What can hang from each mark:
rozip: puves
zapoged: zepu
ribat: doma kuzoz
sutif: ribat
doma: ribat
boro: sufeb
sufeb: boro dotu
pakani: kuzoz zepu
puves: pakani rozip
kuzoz: pakani ribat
dakap: dotu pakani
kuvuv: dotu
dotu: dakap kuvuv sufeb

Every row comes from one small tree of marks. Brackets hold a mark, then the marks that hang from it, in alphabetical order. Every link used is in the known rows. Which tree was each row made from?
(in the rows, 128 means zero)
Known rows:
[dakap [pakani [kuzoz ribat]]]: [138 143 179 143 119 128 102 137 124 130  85 117 108 112 103 100 137 131
 100 118 118 123 139  98 143 151 103 117 155 125 130 117 132 125 135 130
 138 106 136 122 138  90 122 127 123 143 150]
[dakap dotu]: [154 140 123 119 154 119 135 148 131 138 128 125 135 110 137  95 131 132
 113 147 116 136 142  96 129 141  92 130 178 136 135 130 152 132 140 140
 116  97 127 141 111  69 111 143 116 150 161]
[doma [ribat kuzoz]]: [162 133 193 128 150 110 132 148 118 134 110 135 121 140 154 118 122 141
 111 138 128 149 116  90 132 148 118 104 149 125 119 101 150 123 139 117
 127 131 143 190 125  39 122 162 116 161 161]
[kuvuv [dotu [dakap [pakani kuzoz zepu]] sufeb]]: [144 112 136 139 131 117 153 139 123 122 126 121 130 127 129 137 136 132
 123 125 121 114 134 115 167 137 126 120 173 150 116 115 193 120 142 107
 117 151 115 139 130 137 123 167 138 139 141]
[kuzoz pakani [ribat doma]]: [113 120 163 121 134 126 135 196 123 139  96 126 111 130 141 142 148 111
 131 135 144 133 136  86 132 149 111 117 118 137 135 135  79 145 127 130
 111 117 127 122 129  79 126 138 130 135 151]
[kuvuv [dotu sufeb]]: [161 144 111 131 163 110 154 159 125 140 122 120 132 117 180 139 135 132
 128 145 129 137 135  97 149 136 118 109 173 137 125 122 195 125 154 122
 105 142 115 135 112  55 115 154 136 138 161]
[dotu [dakap [pakani kuzoz zepu]] kuvuv [sufeb boro]]: [156  89 137 141 127 139 187 108 127 123 124 116 143 143 136 129 166 137
 136 121 125 121 138 131 182 157 135 142 161 135 132 156  96 122 135  97
 133 118 124 148 130 192 127 159 133 140  91]
[doma ribat]: [151 132 176 124 148 117 137 149 119 137 122 132 120 116 161 117 124 132
 113 142 127 144 137  93 139 144 109 120 163 128 128 127 206 137 144 123
 128 130 130 185 124  47 121 154 121 163 158]
[zapoged zepu]: [145 140 119 141 167 123 148 164 130 131 121 118 123  99 127  96 140 118
 113 143 136 152 144  91 131 136 109 113 175 117 128 109 122 161 142 127
 123 106 140 145 122  73  79 130 107 129 135]
[puves [pakani kuzoz zepu] rozip]: [151 145 138 140 123 133  97 128 131 134 104 137 112 149 121 104 134 121
 110 140 116 136 136 117 141 130 105 129 147 126 121  81 116 131 134 109
 136 126 122 123 166 130 101 125 121 156 115]
[sufeb [dotu kuvuv]]: [159 120 124 124 143 138 141 150 126 144 102 134 140 133 144 111 132 134
 134 146 124 169 120 102 150 145 118 120 169 120 138 135 167 135 130 116
 143 101 122 142 107  69 109 160 102 160 156]
[kuzoz [pakani zepu] ribat]: [132 108 159 118 123 132 136 161 122 122 116 132 111 120 114 130 137 111
 123 119 130 131 138  93 140 145 124 121 122 149 118 130  82 164 136 125
 108 113 114 126 142  83 110 135 124 115 123]
[puves [pakani [kuzoz [ribat doma]] zepu] rozip]: [136 133 180 143 112 139  94 159 129 145  89 145 101 150 116 120 148 109
 126 122 130 130 138 111 139 133 101 129 113 124 124  85 109 142 133 113
 137 137 127 118 169 124 118 123 129 152 122]
[puves pakani]: [141 148 112 135 152 124 123 152 131 148  93 113 126 142 137 115 127 131
 105 161 123 135 149 106 135 135 106 126 174 122 137 112 134 109 133 113
 124 119 132 119 130 101 111 121 110 149 152]
[puves [pakani [kuzoz ribat] zepu] rozip]: [142 135 171 139 111 136  90 131 131 139  87 141 103 140 116 106 137 117
 109 121 119 127 141 115 143 139 102 130 116 125 117  91 122 142 140 117
 141 132 119 116 172 112 109 111 115 142 115]
[ribat kuzoz]: [169 144 138 136 152 109 128 144 122 134 102 122 126 145 129 110 129 134
 119 140 127 149 116  93 127 147 123  94 161 119 126  83  89 122 132 113
 124 100 149 150 125  46 109 153 109 143 156]
[boro [sufeb [dotu dakap]]]: [163 117 125 126 139 135 133 160 132 130 113 150 146 132 119 136 132 123
 138 159 125 151 121 104 139 146 120 139 150 130 126 123 219 139 133 118
 145  93 134 147 112  67 114 170 117 157 172]
[pakani kuzoz zepu]: [171 131 167 130 116 131 124 140 122 120 127 138 124 123  88 101 144 122
 112 125 122 140 139 101 135 132 112 106 161 125 117  87 110 149 144 115
 124 107 126 137 143 105  86 155 135 156 128]
[kuzoz [pakani zepu]]: [139 121 119 120 138 129 144 157 121 117 132 126 122 135 124 126 136 115
 126 142 126 140 131  94 137 135 125 116 161 150 123 119  72 151 127 115
 101 107 117 134 135 114 103 151 128 131 124]
[sufeb boro]: [168 139 116 134 159 141 146 131 128 127 115 113 129 134 147 102 163 131
 116 153 125 133 138 106 134 156 113 136 182 123 134 127 140 130 141 123
 130 108 139 149 118  93 100 141 122 144 140]
[sutif [ribat [kuzoz [pakani zepu]]]]: [123 125 156 127 145 100 147 156 118 111 118 127 124 161 113 131 133 138
 118 141 126 165 108  81 123 129 138  70 171 138 117  94  71 136 129 112
 109 127 132 157 138  83 105 175 100 126 149]
[pakani kuzoz]: [162 145 157 130 127 121 119 137 127 127 108 125 127 117 116  95 138 132
  99 137 124 141 138  98 131 142 103 104 159 113 128  98 120 136 142 123
 132 100 132 134 133  73  94 142 125 166 149]
[boro [sufeb dotu]]: [170 141 127 132 144 141 115 174 130 137 108 153 140 132 127 131 141 122
 138 160 123 165 120  92 129 141 116 135 159 128 127 109 197 139 137 128
 134  92 135 137 109  48 107 162 129 158 177]
[boro [sufeb [dotu [dakap [pakani zepu]]]]]: [153 107 126 138 133 148 131 159 127 121 117 150 137 143  97 142 136 118
 149 145 116 143 119 108 148 140 128 146 171 146 124 119 213 132 124 110
 141  99 136 145 123 110 125 178 125 144 158]
[rozip [puves [pakani [kuzoz ribat] zepu]]]: [136 134 174 148 115 141  87 128 122 153 101 136 107 129  78 107 142 139
 100 114 122 120 176 110 137 135 126 129 143 125 119 104 121 149 143 120
 120 118 124 141 135 129  91 109 125 138 119]
[sufeb boro dotu]: [166 129 128 129 154 158 133 140 132 124 114 122 135 142 143  99 165 135
 125 163 122 154 116 107 132 155 108 145 179 126 125 109 175 128 135 128
 137 111 135 148 107  98  94 155 114 164 165]
[kuzoz pakani ribat]: [124 122 151 117 135 122 130 159 126 131  96 120 114 114 141 123 132 121
 110 134 131 130 136  90 137 153 113 121 119 138 125 138  93 150 133 133
 115 106 118 124 132  58 117 124 115 125 142]
[kuvuv [dotu [dakap [pakani zepu]]]]: [138 110 109 139 146 121 152 144 117 124 121 120 121 131 116 127 124 129
 126 130 114 110 139 115 162 135 132 124 194 157 129 126 239 122 133 107
 132 148 117 149 126 119 129 171 116 123 143]
[kuvuv dotu]: [155 145 110 133 155 118 139 159 121 139 112 125 124 121 152 116 128 132
 113 144 121 134 140  98 141 137 119 111 185 136 132 120 220 130 148 124
 124 139 118 141 113  52 112 152 121 137 164]
[dakap [dotu kuvuv [sufeb boro]] [pakani zepu]]: [157 120 114 137 154 149 170 136 129 133 140 120 140 137 156 120 168 136
 149 127 112 130 137 112 166 144 118 160 192 158 137 172 100 120 134 125
 106 111 122 140 110 166 130 151 139 127 110]
[dotu [dakap [pakani zepu]] kuvuv [sufeb boro]]: [154  86 109 140 145 138 199 112 125 128 129 112 142 144 151 143 160 131
 153 126 127 120 135 130 184 155 142 146 172 142 139 175 116 120 131  94
 130 118 126 152 124 176 139 159 127 123  92]
[dakap [dotu kuvuv [sufeb boro]] pakani]: [153 134 106 137 164 137 163 134 134 141 121 108 142 132 182 115 163 144
 134 140 115 131 137 110 163 153 108 158 190 147 147 181 111 108 132 134
 111 106 127 138 100 141 137 138 130 138 130]

Write each row's tree:
[140 101 104 137 151 109 186 122 125 140 110 107 142 125 167 143 127 135
 145 132 129 129 133 119 182 153 132 122 166 130 148 178 134 113 128  98
 132 103 126 144 121 118 151 153 113 131 118]
[dotu [dakap pakani] kuvuv sufeb]
[154  94 111 123 147 103 196 125 128 144 121 118 150 119 173 142 127 131
 143 136 137 137 139 116 174 152 131 115 144 120 143 168 132 132 142  98
 130 105 120 149 119  84 132 155 112 137 117]
[dotu dakap kuvuv sufeb]
[159 100 148 139 111 151 134 151 126 128 105 159 144 148  94 136 140 127
 139 130 115 149 123 112 162 141 134 144 152 137 129 132 176 136 125 109
 154  98 127 139 123 132 123 179 129 156 138]
[boro [sufeb [dotu [dakap [pakani kuzoz zepu]] kuvuv]]]
[137 138 116 150 145 136 108 131 120 152 117 128 117 137  98 117 137 137
 118 135 121 129 169 110 138 127 134 129 184 133 130 113 137 139 133 110
 111 113 128 152 124 133  97 125 122 131 123]
[rozip [puves [pakani zepu]]]
[150  96 101 139 157 129 194 111 129 133 112 102 146 140 178 134 155 142
 142 139 128 122 134 127 182 164 133 146 169 131 148 186 126 111 130 101
 135 113 131 149 114 151 142 150 120 130 110]
[dotu [dakap pakani] kuvuv [sufeb boro]]
[157 138 140 137 145 140 149 128 135 136 118 113 143 131 164 102 168 151
 118 132 113 129 139 111 162 155 100 154 177 139 139 165  84 112 137 137
 118 104 125 129 108 160 126 137 139 157 128]
[dakap [dotu kuvuv [sufeb boro]] [pakani kuzoz]]
[177 125 111 133 161 134 184 132 129 144 119 117 144 135 193 131 167 135
 141 143 134 146 137 110 161 154 128 131 162 118 141 164 100 130 147 113
 121 108 126 142 110 100 116 142 130 140 114]
[dotu kuvuv [sufeb boro]]
[153 102 131 141 137 129 179 106 131 130 109 105 144 140 159 124 162 146
 126 133 127 121 136 129 179 164 125 142 157 124 139 170 105 112 133 103
 140 112 129 144 121 166 131 149 125 149 107]
[dotu [dakap [pakani kuzoz]] kuvuv [sufeb boro]]
[144 117  98 141 165 125 171 131 127 126 120 102 133 135 175 137 154 141
 127 147 123 108 133 121 168 154 127 141 187 148 129 148 213 107 141 114
 122 154 123 147 111 130 134 157 130 129 148]
[kuvuv [dotu [dakap pakani] [sufeb boro]]]
[153 112 143 140 120 142 131 147 129 133  93 151 146 142 115 131 136 135
 130 142 117 149 123 111 158 148 127 140 154 128 135 145 187 130 125 114
 156  93 132 137 114 108 129 170 120 163 153]
[boro [sufeb [dotu [dakap [pakani kuzoz]] kuvuv]]]
[168 139 117 120 164 130 155 139 138 132 142 116 144 118 176 108 163 135
 127 153 123 135 136 102 138 152  93 149 169 139 128 141 123 126 148 140
 101 109 128 143 104  97 109 137 135 149 149]
[dakap [dotu [sufeb boro]]]
[118 105 169 121 123 136 141 200 120 130 114 136 108 136 113 147 154  99
 145 121 143 132 136  88 136 140 121 118 119 148 125 122  71 158 126 124
 105 121 122 125 139 106 119 151 140 127 134]
[kuzoz [pakani zepu] [ribat doma]]
[139 137 109 134 153 127 141 142 126 143 108 117 133 124 144 102 129 140
 121 132 107 132 141 102 154 143 106 139 198 145 154 174 134 118 125 132
 128  93 126 136 107 108 140 142 112 139 139]
[dakap [dotu kuvuv] pakani]
[142 105 120 134 152 153 142 123 133 118 106 110 135 150 127 102 156 138
 126 160 117 131 112 122 151 164 113 157 186 136 130 131 199 109 120 116
 150 113 139 155 112 150 117 164 102 156 160]
[sufeb boro [dotu [dakap pakani]]]
[152 125 151 133 124 132 146 139 128 134 131 130 138 125 129 116 149 137
 132 115 111 136 139 106 162 134 108 135 172 150 131 145  80 126 136 125
 108 103 117 128 122 157 124 149 143 149 119]
[dakap [dotu kuvuv sufeb] [pakani kuzoz zepu]]
[135 154 142 150 135 129  89 126 124 153  98 122 118 133 103  98 137 150
  88 143 121 129 169 110 134 136 117 125 168 116 131 108 125 130 138 120
 121 109 131 144 122 124  90 112 122 156 139]
[rozip [puves [pakani kuzoz]]]
[171 129 120 133 140 145 133 172 128 146 100 158 146 138 141 137 139 128
 147 151 123 170 126  95 145 141 129 135 157 123 137 142 185 143 134 121
 142  88 129 136 105  53 117 164 125 153 159]
[boro [sufeb [dotu kuvuv]]]
[149 127 175 134 131 141 141 128 135 140 105 118 135 121 158 102 170 148
 113 115 116 120 144 109 162 162  98 157 142 139 134 173  93 120 144 144
 122 111 123 125 112 142 131 124 134 145 125]
[dakap [dotu kuvuv [sufeb boro]] [pakani [kuzoz ribat]]]
[118 143 179 150 126 135  87 156 123 166  85 130 107 134  99 114 150 138
 104 127 134 123 172 105 132 140 114 126 137 114 133 111 119 134 135 123
 123 120 135 138 124 121 104 111 130 154 145]
[rozip [puves [pakani [kuzoz [ribat doma]]]]]
[134 114 160 136 129 111 145 137 126 132 101 116 123 113 145 133 131 139
 111 120 126 107 138 112 166 152 116 121 142 142 121 131 207 119 148 119
 128 151 116 131 126  95 134 147 127 134 155]
[kuvuv [dotu [dakap [pakani [kuzoz ribat]]] sufeb]]
[137 122 151 130 141 124 141 199 115 125 117 132 119 178 118 147 150 114
 148 138 142 150 110  87 124 135 132  96 145 144 123  78   4 130 114 107
  97 116 145 142 131 116 115 176 137 142 145]
[ribat doma [kuzoz [pakani zepu]]]
[149  91 141 136 120 120 175 118 123 129 121 121 140 132 129 136 137 132
 139 115 126 128 136 122 181 145 133 120 155 133 134 150 101 125 132  93
 130 108 121 140 136 155 132 161 130 140 101]
[dotu [dakap [pakani kuzoz zepu]] kuvuv sufeb]
[121 108 182 136 125 112 149 152 128 134 102 114 124 121 128 141 148 123
 133 123 140 117 132 109 159 154 106 120 124 126 131 129 126 115 133 111
 128 119 138 132 137 120 140 151 136 151 148]
[dotu [dakap [pakani [kuzoz [ribat doma]]]] sufeb]
[113 124 169 132 144 104 153 197 115 119 116 132 121 178 113 150 150 128
 138 143 139 167 107  76 117 125 136  67 169 138 125  90  60 131 122 110
 106 133 141 155 134 105 115 189 117 137 160]
[sutif [ribat doma [kuzoz [pakani zepu]]]]
[144 128 186 119 148 111 133 156 119 125 112 128 120 148 168 127 122 142
 108 146 130 148 111  86 133 149 123 110 139 140 116 112  98 126 129 120
 110 131 135 181 126  58 123 160 116 158 157]
[doma [ribat [kuzoz pakani]]]
[140  98 177 132 121 157 122 121 134 116  92 118 127 138 107  93 162 140
 106 140 119 122 118 122 151 172 104 158 147 131 119 123 189 120 128 125
 160 118 135 143 122 147 113 149 106 159 158]
[sufeb boro [dotu [dakap [pakani [kuzoz ribat]]]]]
[153 108 133 141 137 134 161 127 126 115 128 116 132 141 138 130 161 136
 121 130 120 107 134 124 167 146 128 141 178 151 115 122 186 116 145 111
 122 158 118 144 125 165 117 165 143 138 132]
[kuvuv [dotu [dakap [pakani kuzoz zepu]] [sufeb boro]]]
[164 119 199 127 100 134 116 141 124 125 112 143 113 113  80 102 146 117
 110 104 125 131 146  98 136 140 111 112 125 124 112  94 117 160 150 124
 131 111 123 131 149  82  92 139 130 143 125]
[pakani [kuzoz ribat] zepu]
[144 157 133 142 134 124  92 126 135 141  85 124 116 143 148  98 129 131
  96 153 118 136 135 114 139 140  95 126 144 115 131  94 121 121 132 117
 140 120 128 122 157 103 109 113 111 164 135]
[puves [pakani kuzoz] rozip]
[132 133 145 131 152 115 135 197 119 130 101 120 121 173 138 139 145 122
 134 150 143 150 110  85 121 143 124  94 141 134 132  89  11 118 113 113
 102 111 149 138 123  93 122 168 129 149 159]
[ribat doma [kuzoz pakani]]
[125 132 184 151 114 142  91 156 120 159 100 141 105 141  75 119 156 128
 116 116 132 123 174 105 133 131 124 128 140 124 125  96 108 146 136 117
 117 123 131 137 133 144  98 121 138 145 128]
[rozip [puves [pakani [kuzoz [ribat doma]] zepu]]]
[145  93 163 138 125 133 174 105 132 133  95 111 136 130 155 124 162 143
 122 117 130 114 142 127 181 172 125 146 129 124 135 176 111 122 138 110
 144 117 126 138 126 149 139 136 122 136 106]
[dotu [dakap [pakani [kuzoz ribat]]] kuvuv [sufeb boro]]
[149  82 119 135 136 165 166 121 127 123 114 122 140 159 120 114 159 135
 143 140 116 135 120 129 170 160 134 157 183 141 134 153 177 122 119 104
 155 117 128 157 113 180 122 174 102 145 125]
[sufeb boro [dotu [dakap [pakani zepu]] kuvuv]]
[128 145 170 147 125 132  83 123 126 158  85 127 110 122  99 100 139 146
  86 126 124 122 174 108 135 143 115 128 141 117 127 115 131 141 143 127
 125 112 128 137 126 106  96  99 118 145 136]
[rozip [puves [pakani [kuzoz ribat]]]]
[144  93 112 135 145 155 162 119 130 129  99 114 143 154 140 108 154 144
 132 151 118 139 119 128 168 165 128 158 183 133 142 163 184 114 120 111
 161 113 132 155 106 154 127 164  96 152 139]
[sufeb boro [dotu [dakap pakani] kuvuv]]
[145 113 175 136 112 142 107 155 131 128  87 151 132 129  96 128 138 126
 120 136 120 136 125 104 146 154 114 144 126 130 120 122 203 134 131 128
 155 101 135 131 124  87 125 155 122 157 170]
[boro [sufeb [dotu [dakap [pakani [kuzoz ribat]]]]]]
[148 103 170 136 109 145 125 152 130 139  80 154 139 136 110 132 137 133
 127 126 121 142 128 109 160 156 126 147 122 127 131 151 195 137 131 122
 162  99 128 132 119  91 135 157 115 152 151]
[boro [sufeb [dotu [dakap [pakani [kuzoz ribat]]] kuvuv]]]
[134 128 198 133 118 134 123 176 129 134 127 134 119 120 108 125 163 120
 138 108 124 122 136  95 144 135  91 135 145 152 121 114  93 129 138 138
 101 117 129 119 132 143 128 147 160 148 147]
[dakap [dotu sufeb] [pakani [kuzoz [ribat doma]] zepu]]
[142  92 144 138 113 127 160 118 121 126 107 125 132 136  96 114 131 131
 124 115 118 121 144 122 174 144 134 120 167 133 140 147 125 130 124  96
 151 107 123 143 138 154 128 162 111 141 103]
[dotu [dakap [pakani kuzoz zepu]] kuvuv]
[146 115 190 120 137 119 136 159 114 119 126 140 118 156 145 132 128 132
 118 136 128 148 114  88 134 141 130 111 140 148 109 101  86 136 131 115
 106 139 131 184 134  83 117 168 124 151 142]
[doma [ribat [kuzoz [pakani zepu]]]]
[143 137 111 134 159 120 157 144 130 147 118 113 141 119 174 121 138 140
 136 134 114 137 136 102 162 144 106 138 184 146 149 177 112 112 130 129
 110  98 123 132 104 110 143 143 127 138 137]
[dakap [dotu kuvuv sufeb] pakani]
